What can hang from each mark
Q_359: Q_422 Q_428
Q_20: Q_35 Q_422
Q_509: Q_422
Q_422: Q_20 Q_227 Q_335 Q_359
Q_227: Q_422 Q_428
Q_428: Q_227 Q_359

Each row was made from one small tree. The marks that hang from a mark follow it in brackets, in the order of their numbers. Every link used is in the known rows. Write each row's tree.
In the rows, 128 means zero.
Known rows
Q_509{Q_422}: [107  94 148 118 122  93 121  87 141 125  98 190 154 206 106 110 156 115
 129]
Q_20{Q_35 Q_422{Q_227 Q_359}}: [157  88 119 106 147 111 117 143 140 148 145 113 120 151 121 154 108 141
 164]
Q_227{Q_422 Q_428}: [170 137 139 120 129  86 162 132 121 139 116 159 108 154 160 109 138 122
 113]
Q_422{Q_20 Q_227{Q_428} Q_335}: [ 90 159  79 115 115 150  99 111 106 135 138  97 119  64  85 135  87 158
  93]
Q_422{Q_227 Q_335 Q_359}: [107 110  69  89 109 187  85 159 117 110 129 127 152  89  84 146  96 149
 122]
Q_227{Q_422{Q_20}}: [133 132 153 139 147  98 140 115 163 135 130 127 115 104 166 105 174  96
 134]
Q_227{Q_422}: [159 104 154 119 134  85 147 124 158 120 106 162 121 147 171 112 174  90
 131]
Q_422{Q_20 Q_227 Q_335 Q_359}: [ 79 142  66 115 121 203  78 149 125 123 159  87 145  35  81 137 100 153
 127]
Q_509{Q_422{Q_20{Q_35} Q_227}}: [105 134 118 142 122 105  74  91 174 138 149 109 114 153  60 127 130 118
 172]
Q_20{Q_35}: [130 115 176 151 138  89 152 100 154 124 121 139 140 198 143 122 130 101
 145]
Q_359{Q_422{Q_20 Q_335} Q_428{Q_227}}: [123 149 167 179 111 155 158 122 103 119  97 142 181 106 194 141 144  87
 100]
Q_20{Q_35 Q_422{Q_359}}: [155  84 153 118 160  99 151 138 134 144 142 135 141 181 148 137 124 133
 147]
Q_20{Q_35 Q_422}: [157  73 181 120 161  53 160  99 148 144 115 149 138 205 162 136 139 111
 131]
Q_428{Q_359}: [112 122 215 147 142  88 189  96 142  90  85 142 116 170 157 101 156 128
 133]
Q_20{Q_422{Q_227{Q_428{Q_359}} Q_335}}: [145  95 128  82 136  83 140 126 101 115  97 126 100 133 110 144 107 167
  84]
Q_20{Q_422{Q_335 Q_359{Q_428}}}: [144  86 112 114 141 143 142 141  85 118 109 150 140 151 161 159 136 115
  84]
Q_359{Q_422 Q_428{Q_227}}: [152 131 196 177 110 130 190 108 108 127  73 188 172 171 231 135 156  82
 129]
Q_422{Q_20 Q_335 Q_359{Q_428}}: [ 94 164 100 166 130 201 128 135  96 110 149  97 135  94 134 144 123 112
 100]
Q_422{Q_359}: [103 116 137 127 134 159 150 131 117 126 126 155 156 145 150 112 130 139
 139]
Q_422{Q_20 Q_227{Q_428} Q_335 Q_359}: [ 88 172  52 114 119 202  91 154  92 135 168  83 127  40  75 133  69 180
 108]
Q_428{Q_227{Q_422{Q_359}}}: [162 124 152 113 122 125 175 156 148 158 138 165 149 135 196  86 177 117
 138]
Q_509{Q_422{Q_227 Q_359{Q_428}}}: [129 130  84 137 104 162  82 122 118 123 124 145 107 174  89 146 133 118
 162]

Which tree is each row?
[164 169 226 165 140  63 202 129 189 132 147  92  95 140 182  75 188 106
 156] -> Q_428{Q_227{Q_422{Q_20{Q_35}}} Q_359}
[144 173 151 134 137  96 158 149 128 101 137  88  89  91 120 106 132 138
  89] -> Q_227{Q_422{Q_20 Q_335} Q_428{Q_359}}
[ 94 149 114 143 137 172 112 153 135 118 177  80 159  99  92 130  95 135
 125] -> Q_422{Q_20{Q_35} Q_335 Q_359}
[135 169  84 114 130 159 124 180 106 134 170 101 124  67 111 116 107 148
  96] -> Q_227{Q_422{Q_20 Q_335 Q_359} Q_428}
[ 94 167  69 124 118 164  79 128 115 157 166 117 114 112  56 115  96 172
 151] -> Q_509{Q_422{Q_20 Q_227{Q_428} Q_359}}
[145  92 120  92 141  81 141  99 105 158 102 158 108 148 148 139 120 157
 110] -> Q_20{Q_422{Q_227{Q_428}}}
[109  87  85  90 100 121  61 109 140 109 101 160 148 153  50 141 125 127
 114] -> Q_509{Q_422{Q_227 Q_335}}
[136  73 107  87 144 128 121 131 119 150 120 146 129 121 144 142 126 154
 142] -> Q_20{Q_422{Q_227 Q_359}}
[114 131 190 175 144 116 137 118 148 122 121 118 177 122 147 135 115 108
 159] -> Q_359{Q_422{Q_20{Q_35}}}
[ 99 167  62 152 114 213  84 142 106 113 152  79 108  60 104 161 107 122
 122] -> Q_422{Q_20 Q_227 Q_335 Q_359{Q_428}}
[121 128 109  99  97 108  93 122 115  99 105 137 110 162  37 131 104 159
 104] -> Q_509{Q_422{Q_227{Q_428{Q_359}} Q_335}}
[136 143 125 115 121 147 150 164 144 151 161 128 159  74 163  92 165 119
 112] -> Q_428{Q_227{Q_422{Q_20 Q_335 Q_359}}}
[171 144 154 114 125  82 165 157 119  89 109 125  97 137 120 113 130 135
  86] -> Q_227{Q_422{Q_335} Q_428{Q_359}}
[118 122 100 108 105 104  94  97 120 141 110 167 114 179  74 124 111 148
 134] -> Q_509{Q_422{Q_227{Q_428}}}
[135 149 161 198 126 146 123 131 121  92 114 100 157 127 144 176 107  74
 123] -> Q_359{Q_422{Q_20{Q_35} Q_335} Q_428}
[134 142 126 135 148 144 130 152 153 137 158 113 121  82 151 105 160 118
 147] -> Q_227{Q_422{Q_20 Q_359}}
[136 122 138 127 114 130 123 127 103 125  87 159 154 117 134 147  89 149
 140] -> Q_359{Q_422{Q_227{Q_428}}}
[125 188 103 189 128 183 105 131 139 136 175  57  81 110 120 153 107 108
 181] -> Q_422{Q_20{Q_35} Q_227 Q_359{Q_428}}
[131  53 107  73 134  96 107 111 122 128  91 152 141 123 124 155 129 133
  89] -> Q_20{Q_422{Q_227 Q_335}}
[132 145  97 151 116 183 116 129 110 122 121 129  98 131 143 152 124 116
 157] -> Q_422{Q_227 Q_359{Q_428}}
[146 157 219 152 138  73 207 119 174 134 128 117 104 119 196  65 202 112
 138] -> Q_428{Q_227{Q_422{Q_20}} Q_359}
[168 105 131 107 143  68 134 112 126 157 129 123  97 178 127 151  98 142
 134] -> Q_20{Q_35 Q_422{Q_227{Q_428}}}
[ 85 138  83 126 119 163  70 121 143 144 155 119 130 108  66 117 126 151
 167] -> Q_509{Q_422{Q_20 Q_227 Q_359}}
